Known rows, with every step that occurs
koso/vuka/sebek/sepan: [-4.003, -1.914, -2.285, 0.577, -0.314, -0.631, 0.406, -0.798, -2.220, 1.306, 6.169, 5.259, 2.804, 2.852, 1.512, -2.000, -0.249, 0.331, 2.033, 0.209]
sazug/lili: [-1.964, -4.203, 1.701, -1.630, 0.214, 2.095, 2.855, 3.241, -2.051, -1.097, 0.177, 4.272, 6.146, 0.339, 0.121, -1.229, 0.133, -1.320, 1.660, -0.159]
sebek/sepan/sazug/lili/memi: [-0.946, -3.666, 2.744, -4.819, -1.995, 1.747, 2.527, 3.708, -1.496, -0.979, 1.052, 1.651, 4.478, -0.132, -1.135, -1.148, -0.839, -4.033, 1.021, -4.615]
memi/vuka/sebek/sepan/sazug/lili: [-1.820, -1.969, -0.910, -2.846, -2.616, -0.095, 2.679, 1.390, -2.183, -0.064, 5.272, 0.374, 4.373, 1.089, 1.273, 0.232, 2.189, -1.329, 2.237, -2.576]
memi/lili/sazug/vuka: [-0.881, -4.656, -1.221, -3.585, -1.430, -0.026, 4.116, 5.033, -1.827, -1.347, -2.046, 4.880, 1.651, 0.742, -1.756, 0.765, 2.252, 2.955, -0.393, -3.256]
sepan/sazug: [-1.721, -3.276, 1.091, -3.639, -0.721, 2.593, 1.898, 3.600, -2.233, -0.499, 0.966, 3.077, 5.329, 2.759, 2.022, 0.895, 2.410, -2.031, 1.318, -4.026]
memi/lili/sazug/vuka/sebek: [-2.887, -3.294, -5.234, -2.840, -1.019, -0.274, 3.573, 3.503, -2.581, -0.750, -0.768, 2.899, 2.134, 0.916, -0.994, 0.497, 1.626, 2.623, -1.403, -6.013]
vuka/memi/lili/sazug: [-1.725, -3.220, -1.753, -1.690, 0.489, 0.065, 5.523, 4.480, -1.210, -0.911, 0.505, 1.862, 5.242, -0.271, 0.099, 1.601, -1.430, 2.787, -0.448, -3.159]
lili/memi/vuka/sebek: [-2.867, -3.355, -4.321, -1.900, 0.386, 2.649, 3.888, -0.442, -3.039, 0.633, 4.019, -0.991, 4.022, 2.489, -2.479, 1.078, -2.290, 0.542, -0.069, -3.468]
memi/vuka/sebek/sepan/sazug: [-2.408, -0.667, -1.533, -2.864, -2.434, 0.352, 1.626, -0.091, -2.463, 0.600, 6.130, 0.221, 3.136, 3.284, 1.835, 1.382, 1.898, -0.283, 2.030, -3.115]
lili/sazug/vuka/sebek/sepan: [-2.428, -0.457, -2.511, -1.394, -1.891, -1.493, 1.896, 0.550, -2.802, -0.971, 1.282, 4.447, 1.350, 2.496, 0.287, -0.540, 1.170, 0.588, -0.494, -2.604]
koso/vuka/sazug/lili/memi: [0.027, -8.584, -5.584, -3.092, 1.791, 1.351, 4.526, 4.293, -2.001, -0.958, 1.428, 4.540, 5.556, 0.124, -1.923, -1.407, 0.829, 2.022, 0.258, 1.937]
memi/vuka: [-0.788, -3.583, 0.903, -1.308, -0.466, 2.139, 3.533, 0.974, -2.351, -0.014, 3.173, 3.303, 4.165, 2.719, -0.488, 1.305, 0.716, 1.715, 2.226, 1.509]
sebek/sepan/sazug/lili/memi/vuka/koso: [-0.025, -2.163, 1.405, -5.352, -2.347, 0.441, 5.371, 2.330, -2.005, -0.630, 6.053, 1.127, 3.313, -0.236, -0.741, 0.869, 2.428, -2.142, 1.130, -3.141]
sebek/sepan: [-2.226, -1.651, 3.789, -1.760, -1.458, 0.685, 1.245, 0.023, -1.963, -0.247, 3.729, 5.162, 3.344, 2.367, 1.134, -1.022, -1.161, -0.631, 2.054, 0.156]
vuka/sebek/sepan/sazug: [-3.786, -0.534, -0.647, -3.083, -1.764, 0.578, 0.365, 0.672, -2.597, 0.341, 4.299, 1.859, 3.866, 2.881, 3.124, -0.196, 0.774, -2.474, 1.096, -5.822]
koso/vuka/sebek: [-4.325, -3.567, -5.075, 0.695, 1.343, 1.093, 1.610, 1.052, -2.876, 1.168, 3.921, 4.462, 4.455, 3.067, 1.245, -1.196, 0.844, 0.773, 1.349, -0.344]
sazug/vuka/memi: [-1.082, -1.117, -0.536, 0.084, 0.837, 0.969, 5.222, -0.568, -3.653, -0.591, 2.455, 6.767, 7.046, 2.082, -0.063, 0.781, 0.357, 0.199, 1.192, 0.969]

Rows
[-1.387, -2.834, -1.074, -3.462, 0.206, 2.297, 5.850, 0.314, -2.931, 0.020, 5.334, 1.744, 3.486, 1.829, -1.820, 1.874, 0.589, 0.849, -0.045, -1.609] -> lili/memi/vuka/koso
[-3.041, -0.176, -0.973, -1.191, -1.532, -0.267, 1.419, -1.970, -3.509, 0.018, 4.469, 5.525, 3.224, 2.860, 0.700, -1.274, 0.208, -0.412, 1.097, -1.767] -> sazug/vuka/sebek/sepan
[-0.932, -2.241, -0.656, -3.794, -1.041, 0.700, 5.374, 2.907, -2.968, -0.429, 2.736, 4.473, 6.570, 0.622, 0.314, 1.857, 2.336, 0.210, 1.001, -4.689] -> sepan/sazug/vuka/memi/lili
[-2.654, -1.623, -2.734, -3.009, -2.705, -2.176, 2.683, 1.881, -2.072, -0.486, 1.996, 3.456, 0.282, 0.993, -0.825, -0.255, 0.904, 2.316, -0.614, -5.117] -> memi/lili/sazug/vuka/sebek/sepan
[-0.287, 0.777, 1.733, -2.368, -1.657, -0.393, 3.637, -0.074, -3.159, -0.574, 4.241, 5.974, 5.863, 2.056, 1.641, 1.003, 1.868, -1.537, 1.975, -1.105] -> sebek/sepan/sazug/vuka/memi
[-1.980, -2.536, -2.096, -1.957, -1.306, 0.590, 3.810, -0.267, -2.361, 0.035, 5.338, -0.474, 3.702, 0.236, -2.764, -0.831, -2.654, -0.088, 0.928, -2.020] -> sazug/lili/memi/vuka/sebek/sepan
[-0.055, -5.339, 0.259, -2.556, -0.033, 2.809, 5.190, 2.596, -2.054, -0.714, 1.463, 0.864, 4.931, 0.081, -3.881, 0.274, -1.422, 0.018, 1.143, -0.033] -> sazug/lili/memi/vuka
[-0.784, -6.048, -2.211, -3.936, 0.575, 1.301, 3.737, 3.808, -2.431, -1.999, 0.258, 4.681, 6.816, 0.604, 1.188, -0.446, 1.541, 1.925, 0.623, 0.866] -> vuka/sazug/lili
[-3.235, -2.360, -3.470, -0.850, -0.060, 1.735, 2.871, -0.292, -3.071, 0.630, 4.346, 1.116, 4.371, 3.042, 0.179, 1.112, 0.367, 1.473, 1.195, -1.118] -> memi/vuka/sebek
[-1.854, -2.804, -2.356, 1.840, 2.286, 0.900, 4.175, 0.717, -2.308, 0.639, 4.460, 6.333, 6.967, 2.069, 0.899, 0.066, -0.192, 1.306, 2.365, 3.207] -> koso/vuka/memi
[-1.705, -5.052, 0.624, -2.617, 0.579, 3.320, 3.962, 3.379, -2.088, -1.128, -0.447, 2.241, 5.745, -0.282, -2.573, -1.450, -2.306, -2.315, 0.211, -2.376] -> sazug/lili/memi
[-0.359, -1.764, -2.004, -0.300, 0.568, -0.223, 5.507, 2.275, -2.753, -1.630, -0.283, 5.751, 5.612, 1.507, -0.378, 1.572, 0.892, 1.499, -0.389, 0.532] -> lili/sazug/vuka/memi
[-1.744, -1.518, 0.068, -2.579, -0.211, 0.945, 4.121, 0.399, -3.838, -0.599, 3.571, 8.154, 4.257, 2.278, 0.826, 0.193, 4.112, -0.621, 0.392, -0.865] -> sazug/vuka/koso
[-1.824, -4.134, -4.423, -4.214, -0.647, 2.612, 4.492, 3.302, -2.753, -0.250, 2.205, -2.319, 5.530, 0.553, -1.895, 1.038, 0.894, -1.852, 0.158, -5.809] -> sepan/sazug/lili/memi/vuka/sebek
[0.721, -3.845, 2.205, -4.711, -2.696, 1.452, 4.167, 2.829, -1.453, -0.596, 3.475, 0.073, 3.436, 0.263, -2.293, 0.374, 0.366, -2.001, 1.986, -2.394] -> sebek/sepan/sazug/lili/memi/vuka
[-2.161, -4.304, -2.316, 0.224, 1.451, 0.124, 4.870, 2.087, -1.546, 0.923, 4.677, 5.056, 6.079, 0.364, 0.197, 0.163, -0.804, 2.920, 2.010, 0.905] -> koso/vuka/memi/lili
[-1.741, -4.818, -3.907, 0.330, 1.190, -1.171, 5.338, 4.618, -0.796, 0.097, 1.809, 3.949, 4.257, -0.065, -0.160, 0.766, -0.063, 4.077, 0.665, 0.240] -> koso/vuka/memi/lili/sazug
[-3.081, -2.479, -1.050, -4.298, -1.515, 1.122, 2.180, 2.453, -2.248, -0.420, 2.438, -0.872, 4.868, 0.147, -0.091, -1.459, -1.208, -4.270, 0.014, -7.231] -> vuka/sebek/sepan/sazug/lili/memi
[-0.494, -7.228, -3.337, -5.089, 1.197, 2.451, 4.594, 3.646, -2.418, -1.973, -0.212, 2.559, 6.423, -0.059, -1.544, -0.459, -0.900, 0.830, -0.868, -1.108] -> vuka/sazug/lili/memi
[-3.213, -3.062, -2.287, -1.104, -1.173, -0.840, 0.963, 2.867, -1.917, 0.543, 4.667, 3.662, 4.279, 0.998, 2.114, -2.189, 2.938, -2.266, 2.442, -2.147] -> koso/vuka/sebek/sepan/sazug/lili
[0.690, -6.115, -4.229, -4.860, 0.515, 2.161, 5.227, 1.495, -2.571, -0.884, 3.165, 1.361, 4.247, 2.496, -2.342, 2.230, -0.139, 4.168, -0.396, 0.356] -> lili/memi/vuka/sazug
[-0.866, -3.668, -0.971, -3.228, 0.202, 1.871, 6.645, 2.059, -2.600, -0.571, 3.847, 1.707, 4.744, -0.388, -2.432, 0.695, 0.871, -0.558, 0.323, -0.946] -> sazug/lili/memi/vuka/koso
[-0.325, -3.366, -0.701, -1.867, -0.535, 0.433, 3.517, 3.348, -2.504, -1.613, -1.972, 5.973, 2.548, 2.308, -0.835, 0.594, 2.506, 1.211, -0.230, -0.706] -> lili/sazug/vuka
[-2.553, -2.775, -0.004, -1.766, 0.666, 1.299, 5.016, 1.458, -2.042, 0.024, 3.276, 3.020, 6.867, 0.058, 0.484, 0.972, -2.359, 1.419, 1.127, -2.596] -> vuka/memi/lili
